Each row was made from one small tree. The marks that hang from a mark follow it in brackets, in alphabetical order. Every link used is in the known rows. Write each row's tree.
(in the rows, 128 means zero)
Known rows:
F(X(G)): | 142 | 125 | 101 | 114 | 120 | 137 | 109 | 137 | 152 | 122 | 138 | 120 | 140 | 139 | 142 | 121 | 122 | 125 | 131 | 105 | 143 | 145 | 122 | 106 |
T(G(P X(F))): |  96 | 159 | 111 | 137 | 136 | 124 | 119 | 126 | 154 | 137 |  95 |  92 | 179 | 138 |  90 | 170 |  77 |  88 | 127 | 130 | 147 | 120 | 161 | 104 |
P(G): | 123 | 126 | 134 | 120 | 115 | 127 | 136 | 144 | 129 | 134 | 111 | 125 | 107 | 133 | 116 | 116 | 130 | 116 | 118 | 142 | 130 | 124 | 101 | 125 |
F(X): | 131 | 111 | 123 | 135 | 127 | 115 | 119 | 137 | 143 | 121 | 136 | 124 | 144 | 128 | 146 | 112 | 132 | 116 | 130 | 123 | 135 | 125 | 118 | 124 |
X(G): | 141 | 142 | 107 | 108 | 121 | 150 | 118 | 127 | 138 | 129 | 132 | 123 | 124 | 138 | 124 | 138 | 117 | 136 | 130 | 110 | 135 | 151 | 133 | 111 |
G(P T X(F W)): |  59 | 159 |  98 | 106 | 118 |  94 | 130 | 128 | 148 | 128 |  71 | 101 | 201 | 132 |  92 | 184 |  74 |  75 | 107 | 126 | 151 | 126 | 138 | 117 |
W(H N X(G(P))): | 168 | 143 | 131 | 121 | 102 | 151 | 126 | 130 | 123 | 150 | 110 | 104 | 147 | 165 | 128 | 164 | 122 | 140 | 134 | 150 | 105 | 122 | 143 |  84 |
T(G(P)): | 143 | 142 | 133 | 128 | 137 | 127 | 124 | 131 | 121 | 142 | 114 | 100 | 148 | 141 | 103 | 145 |  91 | 112 | 127 | 122 | 134 | 126 | 133 | 121 |
X(W(N)): | 134 | 134 | 128 | 117 | 125 | 144 | 128 | 112 | 127 | 134 | 130 | 124 | 143 | 123 | 129 | 150 | 131 | 125 | 114 | 150 | 135 | 138 | 133 | 137 |
H(W(N X(F))): | 128 | 143 | 132 | 145 | 136 | 167 | 139 | 135 | 151 | 142 | 143 |  99 | 157 | 143 | 135 | 130 | 126 | 121 | 112 | 155 | 139 |  73 | 135 | 114 |
F(X(G(T) W)): | 129 | 126 |  78 |  84 | 121 | 119 | 109 | 135 | 151 | 118 | 122 |  98 | 169 | 128 | 136 | 144 |  97 | 102 | 121 |  95 | 153 | 163 | 113 | 119 |
N(W(H)): | 134 | 115 | 128 | 117 | 107 | 132 | 122 | 126 | 146 | 116 | 139 | 129 | 156 | 115 | 133 | 153 | 140 | 122 | 154 | 128 | 103 | 125 | 136 | 127 |
H(W(X)): | 144 | 131 | 126 | 144 | 127 | 133 | 141 | 140 | 113 | 131 | 144 | 113 | 135 | 141 | 140 | 107 | 113 | 115 | 124 | 118 | 126 |  84 | 112 | 134 |
H(W(N X(G(T)))): | 153 | 125 | 101 | 114 | 112 | 160 | 129 | 136 | 143 | 135 | 134 |  77 | 161 | 150 | 128 | 139 | 106 | 121 | 133 | 118 | 138 | 110 | 132 |  95 |
S(X(F G W(N))): | 106 | 172 | 123 |  93 | 131 | 202 | 122 | 116 | 169 | 142 | 124 | 119 | 167 | 122 | 135 | 170 | 116 | 139 |  93 | 133 | 172 | 161 | 142 | 122 |
H(W): | 128 | 132 | 127 | 135 | 130 | 142 | 142 | 133 | 118 | 132 | 144 | 127 | 147 | 133 | 122 | 124 | 124 | 118 | 128 | 107 | 127 |  95 | 116 | 137 |
X(F G W(H N)): | 132 | 164 | 102 |  96 | 129 | 183 | 119 | 114 | 157 | 147 | 125 | 110 | 165 | 130 | 120 | 194 | 134 | 135 | 119 | 153 | 124 | 152 | 151 | 110 |
X(F W(N)): | 107 | 155 | 124 | 113 | 139 | 157 | 129 | 116 | 157 | 138 | 124 | 116 | 157 | 122 | 124 | 163 | 129 | 121 | 101 | 163 | 148 | 131 | 140 | 130 |
G(T): | 117 | 115 | 112 | 115 | 126 | 114 | 125 | 133 | 139 | 126 | 113 | 106 | 149 | 125 | 121 | 139 | 113 | 117 | 136 | 125 | 130 | 135 | 128 | 119 |
W(N X): | 151 | 120 | 138 | 142 | 118 | 138 | 128 | 127 | 133 | 134 | 131 | 109 | 121 | 139 | 146 | 122 | 135 | 135 | 126 | 163 | 130 | 115 | 137 | 112 |
F(X(W)): | 126 | 126 | 112 | 118 | 130 | 110 | 122 | 130 | 133 | 120 | 134 | 125 | 154 | 121 | 147 | 123 | 122 | 105 | 114 | 120 | 143 | 135 | 109 | 146 |
N(W): | 121 | 119 | 132 | 116 | 110 | 127 | 122 | 128 | 154 | 108 | 141 | 127 | 145 | 118 | 132 | 130 | 128 | 114 | 136 | 119 | 132 | 123 | 131 | 130 |
X(F G W(H)): | 124 | 171 |  93 |  88 | 136 | 163 | 120 | 122 | 146 | 141 | 121 | 114 | 159 | 125 | 122 | 183 | 118 | 126 | 115 | 128 | 122 | 153 | 136 | 121 |
S(X(G W)): | 126 | 158 | 117 |  91 | 121 | 168 | 123 | 119 | 132 | 130 | 125 | 130 | 148 | 122 | 140 | 149 | 102 | 135 | 102 |  97 | 161 | 169 | 122 | 142 |
F(X(W(N))): | 135 | 118 | 122 | 123 | 125 | 132 | 124 | 121 | 144 | 128 | 139 | 121 | 160 | 124 | 147 | 135 | 135 | 115 | 117 | 146 | 146 | 134 | 122 | 136 |

Which tree is each row?
| 124 | 127 | 103 |  99 | 110 | 110 | 114 | 147 | 152 | 126 | 103 |  97 | 175 | 152 | 120 | 142 |  92 | 105 | 128 |  96 | 145 | 137 | 116 |  90 |
F(X(G(P T)))
| 148 | 114 | 130 | 124 | 103 | 120 | 120 | 133 | 141 | 115 | 137 | 113 | 145 | 123 | 153 | 134 | 132 | 120 | 147 | 139 | 105 | 111 | 134 | 124 |
N(W(H X))
| 141 | 129 | 127 | 118 | 123 | 146 | 131 | 111 | 119 | 140 | 127 | 122 | 155 | 122 | 131 | 173 | 145 | 132 | 131 | 160 | 105 | 141 | 140 | 135 |
X(W(H N))
| 150 | 116 |  95 |  91 |  94 | 128 | 108 | 137 | 161 | 112 | 123 |  84 | 159 | 129 | 141 | 154 | 107 | 115 | 154 | 116 | 115 | 138 | 140 |  96 |
N(W(H X(G(T))))
| 137 | 143 | 109 | 101 | 107 | 114 | 123 | 144 | 131 | 133 |  92 |  87 | 149 | 160 | 120 | 141 |  81 | 113 | 120 | 113 | 138 | 128 | 122 |  90 |
W(X(G(P T)))
|  91 | 191 | 129 |  89 | 128 | 172 | 129 | 127 | 148 | 144 |  99 | 124 | 174 | 138 | 121 | 169 |  84 | 122 |  80 | 108 | 170 | 149 | 122 | 127 |
S(X(F G(P) W))
| 123 | 144 | 113 | 130 | 117 | 125 | 124 | 108 | 123 | 138 | 103 |  96 | 182 | 137 |  96 | 183 |  84 |  91 | 126 | 138 | 145 | 138 | 158 | 123 |
T(G(P X(W(N))))
| 162 | 116 | 136 | 142 | 116 | 141 | 128 | 125 | 124 | 140 | 126 | 108 | 132 | 135 | 147 | 144 | 147 | 142 | 143 | 173 | 100 | 115 | 146 | 110 |
W(H N X)
|  80 | 157 | 100 | 121 | 131 | 120 | 126 | 117 | 149 | 123 | 108 | 121 | 166 | 118 | 115 | 165 | 103 |  94 | 109 | 133 | 149 | 135 | 146 | 136 |
G(X(F W))
|  97 | 165 | 104 |  89 | 127 | 137 | 122 | 140 | 166 | 141 |  90 |  93 | 176 | 150 |  97 | 170 |  87 | 111 | 115 | 116 | 148 | 134 | 134 |  83 |
X(F G(P T))
| 113 | 163 | 107 |  97 | 123 | 128 | 121 | 147 | 161 | 139 |  87 |  80 | 162 | 157 | 116 | 152 |  78 | 110 | 108 | 126 | 150 | 122 | 129 |  82 |
W(X(F G(P T)))
| 115 | 175 |  96 |  88 | 140 | 159 | 119 | 122 | 156 | 132 | 125 | 116 | 149 | 128 | 122 | 160 | 106 | 119 |  99 | 117 | 153 | 154 | 131 | 124 |
X(F G W)
| 120 | 152 | 124 | 114 | 137 | 160 | 130 | 115 | 148 | 147 | 122 | 115 | 168 | 120 | 125 | 185 | 143 | 128 | 118 | 171 | 117 | 132 | 146 | 127 |
X(F W(H N))
|  75 | 142 | 113 | 129 | 111 | 123 | 132 | 140 | 160 | 128 |  94 | 116 | 133 | 132 | 102 | 140 | 115 |  93 | 116 | 150 | 143 | 119 | 130 | 110 |
P(G(X(F)))
| 119 | 183 | 109 |  88 | 126 | 151 | 128 | 127 | 136 | 147 | 101 | 118 | 173 | 146 | 106 | 192 | 102 | 118 | 108 | 124 | 123 | 139 | 129 | 114 |
X(F G(P) W(H))
|  84 | 139 | 102 | 110 | 105 |  81 | 131 | 124 | 118 | 123 |  78 | 109 | 188 | 133 |  98 | 171 |  78 |  81 | 119 | 112 | 141 | 135 | 131 | 128 |
G(P T X(W))
| 173 | 129 | 115 | 122 | 109 | 164 | 119 | 124 | 134 | 141 | 130 | 100 | 129 | 146 | 143 | 154 | 136 | 148 | 143 | 153 | 108 | 134 | 148 |  92 |
W(H N X(G))
| 156 | 125 |  92 | 102 | 114 | 130 | 114 | 137 | 135 | 133 | 109 |  83 | 143 | 139 | 137 | 152 | 110 | 130 | 147 | 124 | 108 | 145 | 134 |  95 |
W(H X(G(T)))
| 139 | 121 | 111 | 120 | 127 | 114 | 123 | 128 | 123 | 128 | 131 | 125 | 165 | 119 | 149 | 146 | 132 | 114 | 128 | 127 | 113 | 137 | 115 | 142 |
F(X(W(H)))
| 114 | 138 | 129 | 119 | 122 | 133 | 119 | 137 | 179 | 111 | 135 | 107 | 148 | 124 | 148 | 126 | 116 | 108 | 117 | 142 | 147 | 103 | 137 | 119 |
N(W(X(F)))
| 120 | 143 | 106 |  92 | 111 | 123 | 122 | 137 | 138 | 135 |  95 | 101 | 160 | 152 | 101 | 158 |  89 | 115 | 126 | 101 | 138 | 141 | 125 |  94 |
X(G(P T))
| 162 | 118 | 100 | 107 | 106 | 147 | 115 | 130 | 144 | 139 | 115 |  79 | 149 | 141 | 135 | 165 | 123 | 137 | 150 | 149 | 110 | 143 | 149 |  84 |
W(H N X(G(T)))
| 128 | 142 | 134 | 137 | 134 | 153 | 126 | 129 | 163 | 138 | 126 | 101 | 135 | 136 | 141 | 134 | 130 | 130 | 113 | 177 | 143 | 105 | 145 | 104 |
W(N X(F))
| 160 | 150 | 119 | 116 | 106 | 132 | 127 | 138 | 113 | 144 | 106 | 109 | 137 | 161 | 130 | 151 | 107 | 131 | 131 | 128 | 106 | 123 | 129 |  96 |
W(H X(G(P)))
|  87 | 165 | 135 | 109 | 142 | 162 | 133 | 123 | 151 | 136 | 117 | 130 | 163 | 108 | 140 | 150 | 108 | 123 |  88 | 127 | 164 | 142 | 123 | 151 |
S(X(F W))
|  91 | 109 | 101 | 119 |  95 |  93 | 131 | 142 | 140 | 123 |  81 | 102 | 143 | 128 |  99 | 139 | 105 |  89 | 138 | 135 | 134 | 133 | 122 | 109 |
P(G(T X))
| 102 | 168 | 121 | 106 | 133 | 187 | 120 | 129 | 172 | 136 | 121 | 119 | 152 | 124 | 133 | 148 | 109 | 141 | 107 | 112 | 164 | 152 | 139 | 112 |
S(X(F G))
| 139 | 157 | 113 | 125 | 129 | 188 | 129 | 134 | 163 | 142 | 146 |  93 | 153 | 153 | 130 | 140 | 116 | 128 | 114 | 136 | 147 |  96 | 139 |  98 |
H(W(N X(F G)))
| 141 | 122 |  74 |  85 | 118 | 121 | 111 | 132 | 144 | 126 | 119 |  97 | 180 | 125 | 137 | 165 | 111 | 111 | 139 | 106 | 123 | 165 | 119 | 116 |
F(X(G(T) W(H)))
|  86 | 123 |  92 | 102 |  98 |  90 | 134 | 135 | 131 | 122 |  80 | 101 | 148 | 122 | 100 | 151 |  95 |  77 | 120 | 129 | 142 | 146 | 112 | 133 |
P(G(T X(W)))
|  94 | 171 | 102 | 122 | 138 | 119 | 122 | 120 | 141 | 136 |  95 |  95 | 187 | 131 |  92 | 181 |  66 |  77 | 109 | 124 | 155 | 132 | 151 | 127 |
T(G(P X(F W)))
